What can hang from each mark
zininet: dezav
zeleve: nesik
loru: zovunan
miruk: parof
dezav: zininet zovunan
lekifin: loru miruk
falel: parof
kene: parof zininet zovunan
parof: falel
zovunan: kene loru
sobu: kulesid nesik
kulesid: lekifin sobu

Known rows, with every way that one mark hangs from another
(sobu (kulesid (lekifin loru miruk)) nesik): [ 1.03  2.42  4.58 -1.15  1.73  2.92 -1.75 -1.50  4.85 -1.17  3.08  4.30
  0.63 -0.13  1.32 -4.13  3.12 -0.36  0.98 -0.40 -0.82  2.60 -0.20 -3.35
 -0.12]
(kulesid (lekifin loru miruk) (sobu nesik)): [ 0.49  2.91  5.43 -1.39  1.88  3.55 -2.39 -1.01  5.12 -2.30  2.58  4.53
  1.28 -0.84  1.19 -4.20  2.57 -0.19  0.85 -0.05 -0.32  2.95 -1.68 -2.62
 -0.68]
(sobu kulesid): [ 2.27  1.28  2.91 -3.39 -1.69  1.61 -0.72  1.49  2.74 -1.76  2.21  4.72
  1.01 -2.32  0.52 -4.01  2.94  0.03  0.45  0.69 -2.30  0.91  1.09 -2.63
  2.51]
(zovunan (kene parof) loru): [ 2.21  0.50  0.39 -4.37 -4.27  2.68 -0.34  2.62  0.52 -0.64 -1.36  2.54
  1.52 -2.50 -0.45 -3.41  1.92 -0.85  0.65  2.31 -0.88 -1.82 -1.69 -1.38
  2.75]
(loru (zovunan kene)): [ 1.50  1.99  2.12 -3.99 -3.06  3.31 -1.30  1.23  0.89 -0.40 -0.65  1.96
  1.09 -1.46 -0.04 -3.58  3.34  0.86 -0.04  2.40 -1.49 -1.32 -0.50 -1.56
  2.75]
(zeleve nesik): [ 1.73  1.54  3.85 -4.01 -2.00  1.73 -1.81  3.11  2.33 -1.63  2.36  4.70
  0.99 -3.15 -0.61 -4.32  3.76  0.79  0.07  0.61 -1.59  0.09  1.67 -2.04
  4.26]
(loru (zovunan (kene (parof falel) (zininet dezav)))): [ 1.86 -1.26 -1.73 -4.84 -3.04  2.30 -1.41  2.64 -0.51  1.31 -1.74  0.67
  2.18  1.13 -0.77 -1.69  0.90  0.11 -1.85  1.60  0.43 -0.47 -1.42 -0.11
  4.14]
(zininet (dezav (zovunan (kene (parof falel)) loru))): [ 1.98 -0.83 -1.21 -4.89 -3.35  1.79 -1.21  1.88 -2.29 -0.02 -1.97  0.36
  1.86 -0.60 -1.77 -1.80 -0.21 -1.95 -1.15  1.52 -1.28 -1.88 -1.85  0.65
  3.09]
(dezav zininet): [ 2.17  1.15  2.26 -3.82 -2.22  1.96 -0.79  1.98  0.65 -1.78 -0.03  3.79
  0.29 -2.38 -0.97 -3.37  2.31 -0.43  0.26  1.23 -1.88  0.38 -0.08 -1.90
  3.08]
(dezav zininet (zovunan loru)): [ 2.21  1.40  1.27 -3.22 -2.91  2.57 -0.67  0.76 -1.99 -1.39 -2.02  1.66
  0.39 -2.08 -1.31 -2.64  0.96 -1.72  0.87  1.41 -2.87 -1.12 -1.15 -0.81
  1.81]
(kulesid lekifin sobu): [ 1.04  2.83  4.29 -3.47 -1.21  3.03 -1.60  0.23  3.73 -3.23  2.68  5.57
  1.97 -2.01  0.84 -3.42  2.34 -0.20  0.18  1.93 -1.85  1.74 -0.83 -2.78
  0.46]
(sobu (kulesid (lekifin loru)) nesik): [ 1.75  1.73  4.51 -0.93  0.19  2.38 -2.22 -1.37  3.93 -1.08  3.56  5.38
  1.35 -0.44  1.78 -3.71  3.31 -0.88  0.62  0.26 -0.92  2.96  0.79 -3.01
  0.23]
(zininet (dezav (zovunan (kene parof) loru))): [ 2.20 -0.55 -0.94 -4.96 -4.34  3.15 -0.52  1.30 -1.14 -0.27 -3.30  1.00
  1.90 -0.58 -2.05 -1.50 -0.24 -1.86  0.63  1.69 -1.88 -2.46 -1.81 -0.33
  2.16]
(lekifin loru (miruk (parof falel))): [-0.13  2.03  2.58 -2.41  1.72  0.30 -2.01  2.05  2.47 -0.58  1.94  2.53
 -1.12 -2.31  0.19 -5.54  4.18  1.66 -0.77 -1.11  0.48  0.78 -1.46 -0.98
  3.06]
(sobu (kulesid lekifin)): [ 1.63  2.42  3.37 -3.24 -1.40  2.47 -0.99 -0.24  3.44 -2.12  3.17  5.40
  1.28 -1.27  1.08 -3.39  2.87 -0.45  0.26  1.55 -2.19  1.34  0.52 -3.38
  1.12]
(kulesid (lekifin loru) sobu): [ 0.37  2.18  4.09 -1.67 -0.85  3.48 -1.94 -1.05  3.32 -2.55  2.23  5.31
  1.23 -1.31  1.59 -3.48  2.45 -0.34  1.23  1.37 -0.62  2.30 -1.25 -2.43
 -0.11]
(kulesid (lekifin (loru zovunan) (miruk parof)) (sobu nesik)): [-0.30  4.10  5.26 -1.02  2.65  3.79 -3.61 -1.12  5.11 -0.13  2.42  3.67
  1.14  0.46  1.26 -5.04  4.10  1.00 -0.67 -0.63  0.50  2.11 -1.64 -2.28
 -1.67]
(zovunan (kene zininet)): [ 2.53  0.03  0.66 -4.06 -2.87  1.96 -0.62  1.85  1.64 -0.99 -1.54  2.41
  1.13 -1.42 -0.47 -3.08  2.21  0.59  0.44  1.74 -1.69  0.46 -1.56 -1.69
  3.89]
(falel parof): [ 1.73  2.21  2.84 -5.09 -1.22  0.16 -1.72  3.01  0.42 -1.47  2.62  4.25
  0.74 -3.55  0.13 -3.96  3.46  0.71 -0.89  0.80 -1.52  0.17 -0.16 -1.58
  4.48]
(kene (zininet dezav) zovunan): [ 2.22 -1.11  0.76 -4.61 -2.79  1.98  0.16  1.67  0.25 -0.86 -1.17  1.75
  0.76 -1.23 -1.50 -0.64  1.09  0.86  0.60  0.13 -2.01  1.24 -1.14 -0.58
  3.26]
(kulesid (sobu nesik)): [ 2.45  1.70  4.96 -3.19 -0.42  1.77 -2.35  2.13  3.85 -2.54  2.52  5.25
  2.47 -3.06  0.24 -4.44  2.67 -0.16 -0.46  0.24 -1.74  2.32  0.33 -1.85
  1.53]
(kene parof (zininet dezav)): [ 1.93 -1.24 -0.51 -4.96 -3.19  2.01 -0.09  3.27  1.54 -0.90 -1.00  3.68
  1.75 -0.94 -1.02 -1.57  0.62 -0.08  0.43  0.53 -0.48  0.35 -0.44 -1.49
  3.67]
(zovunan (kene (parof falel) (zininet dezav)) loru): [ 2.33 -2.00 -2.04 -4.41 -3.32  1.56 -0.73  2.58 -0.84  0.54 -1.83  0.64
  1.85 -0.45 -1.28 -1.32 -0.42 -0.93 -0.67  1.23 -0.28 -0.47 -2.29 -0.16
  4.03]
(kulesid (lekifin (loru (zovunan (kene parof)))) (sobu nesik)): [ 1.44  1.58  3.00 -1.95 -1.31  4.84 -3.13 -0.78  3.08  0.21  0.45  3.84
  3.19  1.52  1.72 -3.55  2.93 -1.17 -0.52  2.12  1.27  1.37 -1.72 -1.56
 -0.68]

Rows
[ 0.26  1.15  0.15 -1.97  0.82  1.80 -2.28  0.81  1.26  1.90 -1.29 -0.49
 -0.46  0.94  0.41 -4.56  3.72  2.06 -1.34 -0.10  1.12  0.27 -3.18 -0.51
  3.02]
(lekifin (loru (zovunan (kene zininet))) (miruk (parof falel)))
[ 0.34  1.04  0.30 -3.16 -0.90  3.12 -1.42  1.86  0.39  0.95 -0.93  0.48
  0.35  0.02  0.86 -4.35  3.34  0.53 -0.69  1.38  1.73 -1.14 -2.23 -0.38
  3.05]
(lekifin (loru (zovunan (kene (parof falel)))) miruk)
[ 2.35 -2.07 -1.20 -4.57 -3.24  1.24  0.15  3.02 -2.16  0.34 -1.00  0.49
  1.42 -1.31 -1.02 -0.68  0.24 -0.44 -0.74  0.41 -0.39  0.27 -2.15  0.86
  3.52]
(kene (parof falel) (zininet dezav) (zovunan loru))
[ 2.45  2.36  4.67 -2.73 -0.18  1.92 -2.04 -0.11  4.26 -1.71  4.04  5.74
  2.10 -1.18  1.04 -3.75  3.13 -0.72 -0.42  0.77 -2.14  2.42  1.25 -3.29
  0.81]
(sobu (kulesid lekifin) nesik)
[ 1.17  2.26  5.37 -1.23  0.35  2.97 -2.89 -0.89  4.19 -2.18  3.11  5.46
  1.90 -1.21  1.50 -3.85  2.74 -0.69  0.48  0.54 -0.51  3.35 -0.58 -2.30
 -0.44]
(kulesid (lekifin loru) (sobu nesik))
[ 3.01 -0.28 -1.38 -4.22 -3.28  1.80 -1.24  1.96 -3.20 -0.01 -2.89  0.42
  1.46 -0.47 -1.31 -2.90  0.71 -2.84 -1.54  2.39 -1.10 -1.59 -2.59  0.63
  3.15]
(dezav zininet (zovunan (kene (parof falel)) loru))
[ 1.88 -1.07 -1.42 -4.32 -3.85  2.48  0.18  2.10 -1.27 -0.43 -2.95  1.50
  1.71 -0.66 -1.49 -0.89 -0.77 -1.36  1.01  0.85 -1.48 -1.08 -1.56 -0.49
  2.38]
(kene parof (zininet (dezav (zovunan loru))))
[ 2.92 -0.63 -1.20 -4.96 -3.72  2.23 -0.30  2.43  0.02 -0.73 -3.67  2.05
  2.12 -0.09 -0.54 -2.72  1.65 -0.90 -0.20  2.17 -1.12 -0.70 -2.15 -0.51
  3.64]
(dezav (zovunan (kene parof zininet)))
[ 2.56 -0.60 -1.00 -4.03 -4.32  2.54  0.04  2.65  0.39 -0.09 -2.73  1.80
  1.68 -1.44 -0.28 -2.71  1.24 -0.71  0.84  2.08 -0.59 -0.92 -2.46 -1.38
  3.20]
(zovunan (kene parof zininet) loru)
[ 2.24 -0.97 -0.01 -4.45 -2.85  2.41 -0.67  1.18  1.47 -0.65 -2.01  1.87
  1.19 -0.29 -1.82 -1.47  0.42  0.26  0.61  0.93 -1.95  0.40 -1.34 -1.62
  3.69]
(zovunan (kene (zininet dezav)))
[ 1.97 -1.44 -1.40 -5.03 -2.31  0.68 -0.76  3.16 -1.00 -0.69 -1.11  2.07
  1.95 -0.23 -1.09 -1.55  0.21 -0.94 -1.46  0.49 -0.72  0.36 -0.88  0.39
  4.23]
(kene (parof falel) (zininet (dezav zovunan)))
[ 2.50 -2.22 -0.95 -5.42 -2.65  0.82 -0.15  3.56 -0.85 -0.08 -0.50  1.68
  1.55 -0.72 -1.02 -1.00  1.05  0.11 -1.56  0.38 -0.10  1.15 -1.55  0.63
  4.40]
(kene (parof falel) (zininet dezav) zovunan)
[ 1.01  2.88  4.43 -1.11  2.76  1.99 -2.64 -1.12  5.83 -0.25  3.35  4.64
  0.33  0.28  0.91 -5.15  4.10  0.30 -0.14 -1.29 -0.42  2.59 -0.48 -3.27
 -0.37]
(sobu (kulesid (lekifin loru (miruk parof))) nesik)
[-0.82  2.84  2.49 -2.04  1.46  1.50 -2.36  1.44  1.51  0.64  1.53  1.43
 -0.90 -1.21  0.78 -5.46  4.66  2.20 -1.12 -0.65  0.89 -0.05 -1.24 -0.73
  2.33]
(lekifin (loru zovunan) (miruk (parof falel)))
[ 1.77 -1.32 -1.68 -4.29 -2.88  1.15 -0.51  2.63 -2.27 -0.18 -1.71  0.85
  1.73 -0.91 -1.02 -1.21 -0.64 -1.43 -0.70  0.56 -0.92 -0.50 -1.57  0.48
  3.40]
(kene (parof falel) (zininet (dezav (zovunan loru))))
[-0.47  3.56  3.04 -1.79  0.90  4.74 -2.94 -2.07  4.25  0.18  0.08  2.21
  0.60  1.68  0.79 -4.64  3.59  1.06 -0.14  0.93  0.27  0.56 -3.42 -2.23
 -1.11]
(kulesid (lekifin (loru (zovunan kene)) (miruk parof)) sobu)
[ 2.65 -0.65 -0.17 -4.22 -4.19  2.28  0.89  3.07 -0.92 -0.37 -1.96  1.76
  1.23 -2.31  0.01 -1.86  1.82 -0.08  0.78  1.33 -0.56 -0.23 -2.27 -0.34
  2.79]
(kene parof zininet (zovunan loru))
[ 1.16 -1.78 -1.90 -2.98 -2.65  2.72 -1.66  1.30 -0.89  2.02 -2.23  0.27
  1.42  1.89  0.00 -1.70  1.00 -0.08 -0.81  1.03  1.66  0.12 -1.84  0.14
  3.53]
(lekifin (loru (zovunan (kene (parof falel) (zininet dezav)))))
[ 2.58 -0.92 -0.43 -4.13 -3.23  0.90  0.18  3.71 -2.00 -0.03 -0.61  1.03
  1.19 -2.41  0.29 -2.12  1.93 -0.15 -0.97  1.15 -0.09  0.35 -2.42  0.63
  3.78]
(kene (parof falel) zininet (zovunan loru))
[ 2.09 -0.87 -0.34 -3.68 -3.46  2.82 -0.39  0.66  0.25 -0.11 -2.51  0.66
  1.08 -0.90 -1.81 -1.11 -0.44 -0.23  1.31  1.02 -2.20 -0.41 -2.07 -1.46
  2.84]
(zovunan (kene (zininet dezav)) loru)
[ 2.40 -0.01  1.36 -5.19 -2.50  0.63 -0.44  4.14 -0.54 -1.11  1.23  2.98
  1.28 -2.87  0.16 -3.20  3.49  0.12 -1.80  1.33 -0.20  0.29 -0.89  0.56
  4.12]
(kene (parof falel) zovunan)
[ 0.32  3.32  5.29 -1.36  2.91  2.60 -3.32 -0.74  6.11 -1.36  2.90  4.86
  0.95 -0.51  0.81 -5.19  3.64  0.49 -0.32 -1.06  0.02  2.98 -1.89 -2.56
 -1.05]
(kulesid (lekifin loru (miruk parof)) (sobu nesik))
[ 2.71 -0.97 -0.92 -4.76 -2.69  0.77 -0.90  3.79  0.51 -0.38 -0.92  2.39
  1.90 -0.94  0.03 -3.42  2.14 -0.15 -1.64  1.92  0.21  0.41 -1.90 -0.48
  5.02]
(zovunan (kene (parof falel) zininet))
[ 0.04  2.12  1.96 -2.40 -1.03  4.36 -1.08 -0.16  1.40  0.27 -1.60  0.56
 -0.43 -0.42  0.41 -4.02  3.31  1.32  1.39  1.22 -0.20 -1.13 -1.98 -1.60
  1.88]
(lekifin (loru (zovunan kene)) miruk)
[ 2.44 -1.67 -1.74 -4.44 -4.37  2.87 -0.09  2.06  0.16  0.29 -3.06  1.23
  1.82 -0.27 -1.61 -1.14 -0.50 -0.90  0.89  1.39 -0.82 -0.96 -2.22 -1.17
  3.02]
(zovunan (kene parof (zininet dezav)) loru)
[ 2.52  0.09  0.07 -4.16 -2.96  2.14 -0.68  1.05  0.10 -1.15 -3.03  1.41
  1.38 -0.62 -0.77 -2.73  1.67 -0.17  0.18  1.87 -2.37 -0.10 -1.87 -0.70
  3.55]
(dezav (zovunan (kene zininet)))
[-0.61  3.11  2.77 -2.04  0.57  2.84 -1.69  0.82  2.51  0.43  0.28  2.08
 -0.95 -1.13  0.46 -5.12  4.55  2.29  0.49 -0.48  0.33 -0.53 -1.13 -1.60
  1.40]
(lekifin (loru zovunan) (miruk parof))
[ 2.40 -1.77 -0.91 -4.58 -4.25  2.54  0.85  2.44 -1.02  0.07 -2.30  1.18
  1.35 -1.23 -1.33 -0.29  0.14 -0.29  0.92  0.55 -0.89 -0.20 -2.08 -0.20
  2.57]
(kene parof (zininet dezav) (zovunan loru))
[ 2.13 -0.96  0.45 -3.78 -3.33  2.48  0.49  1.15 -0.98 -0.38 -1.73  0.55
  0.60 -1.76 -1.54 -0.20  0.24  0.33  1.30  0.18 -2.27  0.37 -1.76 -0.51
  2.45]
(kene (zininet dezav) (zovunan loru))
[ 1.85  0.93  0.65 -3.73 -3.12  3.18 -0.90  1.32  0.67  0.15 -1.99  1.21
  1.27 -0.38  0.16 -2.91  2.72  1.08  0.09  2.20 -1.21 -0.43 -1.29 -1.49
  3.26]
(loru (zovunan (kene zininet)))
[ 0.41  1.07  0.50 -2.07 -1.15  4.25 -0.75 -0.09  1.35  0.75 -2.89 -0.22
 -0.16  0.61  0.46 -3.29  2.58  1.50  1.47  0.98  0.13 -0.22 -2.83 -1.50
  2.31]
(lekifin (loru (zovunan (kene zininet))) miruk)
